What can hang from each mark:
q_656: q_249 q_545
q_690: q_545 q_656
q_545: q_249 q_406 q_690
q_406: q_539 q_545
q_539: q_249 q_406
q_249: q_406 q_539 q_656

Each row was made from one small tree. Brackets hold a mark, then the marks that hang from it, in the order of their numbers. Every link used is in the known rows. Write each row's tree.
Known rows:
(q_249 (q_539 q_406)): [-0.06  0.06  0.55  0.08 -0.01 -0.10 -0.08  0.13 -0.21  0.09 -0.06  0.03
 -0.01 -0.10 -0.19  0.03 -0.14  0.20 -0.13  0.11]
(q_539 q_406): [ 0.20  0.19  0.53 -0.09  0.00 -0.08 -0.14 -0.01 -0.14  0.11  0.04 -0.11
 -0.06 -0.01 -0.07  0.20  0.09  0.16 -0.03  0.11]
(q_545 (q_249 q_656) (q_406 q_539) q_690): [-0.01  0.24 -0.42 -0.10 -0.10  0.36 -0.09  0.34 -0.08  0.07  0.17 -0.05
 -0.11  0.11 -0.24 -0.16  0.02 -0.02 -0.24 -0.45]
(q_656 (q_249 (q_406 q_539)) q_545): [ 0.31 -0.29 -0.17 -0.13  0.01 -0.08  0.49 -0.38 -0.06 -0.05 -0.03  0.05
  0.32 -0.28  0.11  0.21 -0.08 -0.09 -0.19  0.25]
(q_545 (q_249 q_539) (q_690 q_656)): [-0.35  0.04 -0.08  0.16  0.09  0.13 -0.15  0.12  0.24  0.03 -0.07  0.03
 -0.12  0.21  0.00 -0.22  0.04  0.11  0.06 -0.11]
(q_656 q_545): [ 0.07 -0.16  0.20  0.02  0.19 -0.07  0.16 -0.30 -0.11 -0.08 -0.05 -0.04
  0.14 -0.02  0.21  0.35 -0.06 -0.18  0.12  0.14]
(q_690 (q_656 (q_249 q_406) q_545)): [ 0.03 -0.27 -0.15 -0.12  0.27 -0.05  0.35 -0.37  0.07 -0.04 -0.16 -0.01
  0.20 -0.23  0.24  0.14  0.03  0.14  0.17  0.63]
(q_249 (q_406 (q_545 q_690)) q_539 q_656): [-0.16 -0.25  0.06  0.24  0.08 -0.34 -0.09  0.40 -0.28  0.03 -0.13  0.10
  0.04 -0.06 -0.31 -0.22 -0.35 -0.06 -0.04 -0.24]
(q_406 q_539): [ 0.55  0.26  0.24  0.02 -0.11 -0.11  0.14 -0.16 -0.27  0.03  0.20  0.06
  0.04 -0.12 -0.12  0.10  0.11 -0.41  0.03 -0.21]
(q_249 q_539 (q_656 q_545)): [-0.31 -0.39  0.06  0.16  0.19 -0.11  0.33  0.00 -0.23 -0.24 -0.19  0.10
  0.28 -0.37 -0.09 -0.02 -0.44 -0.10  0.01  0.18]
(q_539 (q_249 q_656)): [ 0.07 -0.21  0.23 -0.16 -0.07 -0.16  0.04 -0.22 -0.19 -0.36  0.04 -0.08
  0.32 -0.57 -0.18  0.08 -0.15 -0.14  0.09 -0.09]
(q_249 q_406): [ 0.18 -0.20  0.37 -0.07  0.25 -0.25  0.01 -0.13 -0.29  0.01 -0.07 -0.04
  0.30  0.04 -0.02  0.23  0.11 -0.15  0.19  0.00]
(q_545 q_249 q_690): [-0.09 -0.04  0.02 -0.04  0.02  0.13 -0.18  0.00  0.18  0.06  0.03 -0.23
  0.09  0.45  0.19  0.08  0.09 -0.11  0.06 -0.30]
(q_539 q_249): [ 0.18 -0.09  0.36 -0.13 -0.06 -0.15 -0.04 -0.35 -0.11 -0.28  0.10 -0.10
  0.25 -0.35  0.00  0.31  0.07 -0.20  0.07 -0.13]
(q_656 (q_545 (q_249 q_539) q_690)): [-0.53 -0.38 -0.16  0.13  0.16  0.14  0.04 -0.01  0.20 -0.09 -0.14 -0.04
  0.08  0.30  0.20  0.09 -0.20  0.08 -0.16 -0.10]
(q_690 q_545 q_656): [ 0.42  0.43  0.05  0.05  0.22 -0.14  0.06 -0.11 -0.07 -0.01  0.07  0.05
 -0.41 -0.02  0.18 -0.21  0.40 -0.10  0.46  0.44]
(q_656 (q_249 q_539)): [-0.12 -0.11  0.25  0.03 -0.20 -0.03  0.39 -0.04  0.10 -0.10  0.15  0.01
  0.37 -0.18  0.06 -0.15 -0.30 -0.26 -0.05  0.15]
(q_406 q_545): [ 0.44  0.26  0.33  0.10 -0.18 -0.28 -0.17 -0.01 -0.11  0.07  0.14  0.08
 -0.09  0.09  0.03  0.10  0.02 -0.42  0.33 -0.22]
(q_656 (q_545 (q_249 (q_406 q_539)) q_690)): [ 0.05 -0.35 -0.40  0.03  0.20  0.05  0.04 -0.24  0.01  0.08 -0.21 -0.07
  0.02  0.26  0.09  0.30  0.12  0.13 -0.21 -0.20]

Write each row's tree:
[ 0.02  0.19 -0.20 -0.21 -0.10  0.10 -0.02  0.11 -0.25 -0.17  0.24 -0.10
 -0.02 -0.48 -0.45  0.03 -0.04 -0.06 -0.35 -0.36]  (q_545 (q_406 (q_539 (q_249 q_656))) q_690)
[-0.20 -0.18 -0.12 -0.08  0.02  0.11  0.41 -0.25  0.30 -0.07  0.03 -0.34
  0.25  0.02  0.46  0.21 -0.22 -0.11 -0.15  0.27]  (q_656 q_249 (q_545 q_690))
[ 0.15  0.48 -0.31 -0.12  0.17  0.24 -0.22  0.12  0.13  0.04  0.14  0.15
 -0.55  0.32  0.10 -0.21  0.60  0.09  0.38  0.27]  (q_690 (q_545 q_249 q_406) q_656)
[-0.39 -0.68 -0.08  0.08  0.29 -0.03  0.06 -0.14 -0.03 -0.09 -0.31  0.14
  0.32  0.13  0.09  0.18 -0.12  0.14 -0.03  0.08]  (q_656 (q_545 (q_249 q_406 q_539)))
[ 0.24 -0.32 -0.28 -0.03  0.14  0.00  0.06 -0.34 -0.11  0.01 -0.16  0.15
  0.12  0.10  0.08  0.28  0.18  0.04 -0.04 -0.06]  (q_656 (q_545 (q_249 (q_406 q_539))))
[ 0.28  0.32 -0.20 -0.11 -0.17  0.24 -0.16  0.08 -0.09  0.08  0.22  0.12
 -0.11  0.22 -0.14  0.08  0.29 -0.15 -0.05 -0.35]  (q_545 q_249 (q_406 q_539))
[ 0.09  0.38  0.23  0.12 -0.38 -0.17 -0.01  0.19  0.13  0.19  0.02  0.22
 -0.34 -0.31 -0.10 -0.31 -0.12  0.24  0.03  0.38]  (q_690 (q_656 (q_249 (q_539 (q_406 q_545)))))
[-0.08  0.14 -0.52 -0.04  0.02  0.36 -0.07  0.06  0.11  0.08  0.12 -0.04
 -0.23  0.33  0.07  0.27  0.16  0.04 -0.30 -0.26]  (q_656 (q_545 q_249 (q_406 q_539) q_690))
[-0.15 -0.37  0.20  0.00  0.02 -0.16  0.33 -0.04 -0.04 -0.06 -0.04  0.08
  0.53 -0.16  0.01 -0.13 -0.24 -0.13 -0.10  0.18]  (q_656 (q_249 q_406 q_539))
[-0.42 -0.15 -0.11 -0.07  0.01  0.22  0.38  0.05  0.11 -0.09  0.14  0.09
  0.26 -0.17  0.11  0.07 -0.28 -0.11 -0.23  0.37]  (q_656 (q_249 q_539) (q_545 q_406))
[ 0.14  0.51 -0.17 -0.18 -0.03  0.15 -0.19 -0.07 -0.13 -0.08  0.27 -0.01
 -0.34 -0.40 -0.34  0.11  0.35  0.03 -0.15 -0.15]  (q_545 (q_406 (q_539 q_249)) (q_690 q_656))
[-0.28 -0.17  0.17  0.03 -0.15  0.10 -0.19  0.25 -0.06 -0.03 -0.20  0.08
  0.06 -0.06 -0.28 -0.27 -0.22  0.41 -0.16  0.03]  (q_545 (q_249 (q_539 q_406) q_656))
[ 0.19  0.55  0.08  0.01 -0.27 -0.06 -0.14  0.16  0.28  0.28  0.09 -0.11
 -0.50  0.00  0.06 -0.15  0.07  0.29 -0.03  0.28]  (q_539 (q_406 (q_545 (q_690 (q_656 q_249)))))
[-0.07  0.30 -0.07  0.22 -0.24 -0.12  0.09  0.21  0.24  0.13  0.10  0.11
 -0.20 -0.12  0.06 -0.36 -0.17 -0.16  0.08  0.09]  (q_406 (q_545 (q_690 (q_656 (q_249 q_539)))))
[ 0.31  0.24  0.21  0.03 -0.34 -0.10 -0.53  0.13  0.09  0.22 -0.03  0.10
 -0.35  0.34  0.03  0.07  0.15  0.19  0.12 -0.23]  (q_539 (q_406 (q_545 q_249)))
[-0.20 -0.12 -0.09 -0.03 -0.01  0.16 -0.06  0.10  0.13 -0.05 -0.03 -0.25
  0.15  0.25  0.03 -0.11 -0.09 -0.02  0.02 -0.28]  (q_545 (q_249 q_656) q_690)
[ 0.16  0.43 -0.06  0.07 -0.24 -0.07  0.03  0.03  0.28  0.16  0.19 -0.07
 -0.28  0.00  0.21 -0.16  0.03 -0.21  0.19  0.09]  (q_406 (q_545 (q_690 (q_656 q_249))))
[ 0.01  0.29 -0.01  0.08  0.04  0.07 -0.19  0.16  0.15  0.09 -0.13  0.19
 -0.60  0.12 -0.02 -0.41  0.33  0.57  0.09  0.47]  (q_690 (q_545 (q_249 (q_539 q_406))) q_656)
[-0.52 -0.51 -0.14  0.07  0.20 -0.01 -0.05  0.27 -0.04 -0.04 -0.23 -0.03
  0.26  0.14 -0.17 -0.23 -0.24  0.22 -0.14 -0.22]  (q_545 (q_249 q_406 q_539 q_656) q_690)
[ 0.10  0.38 -0.17  0.14 -0.11 -0.02 -0.41  0.11  0.24  0.16  0.05  0.05
 -0.42  0.39  0.13 -0.10  0.26 -0.06  0.34 -0.28]  (q_406 (q_545 q_249 (q_690 q_656)))
[-0.24 -0.42 -0.14 -0.07  0.21  0.00 -0.15  0.10 -0.02  0.00 -0.16 -0.17
  0.27  0.25 -0.05 -0.07 -0.04  0.13 -0.04 -0.24]  (q_545 (q_249 q_406 q_656) q_690)
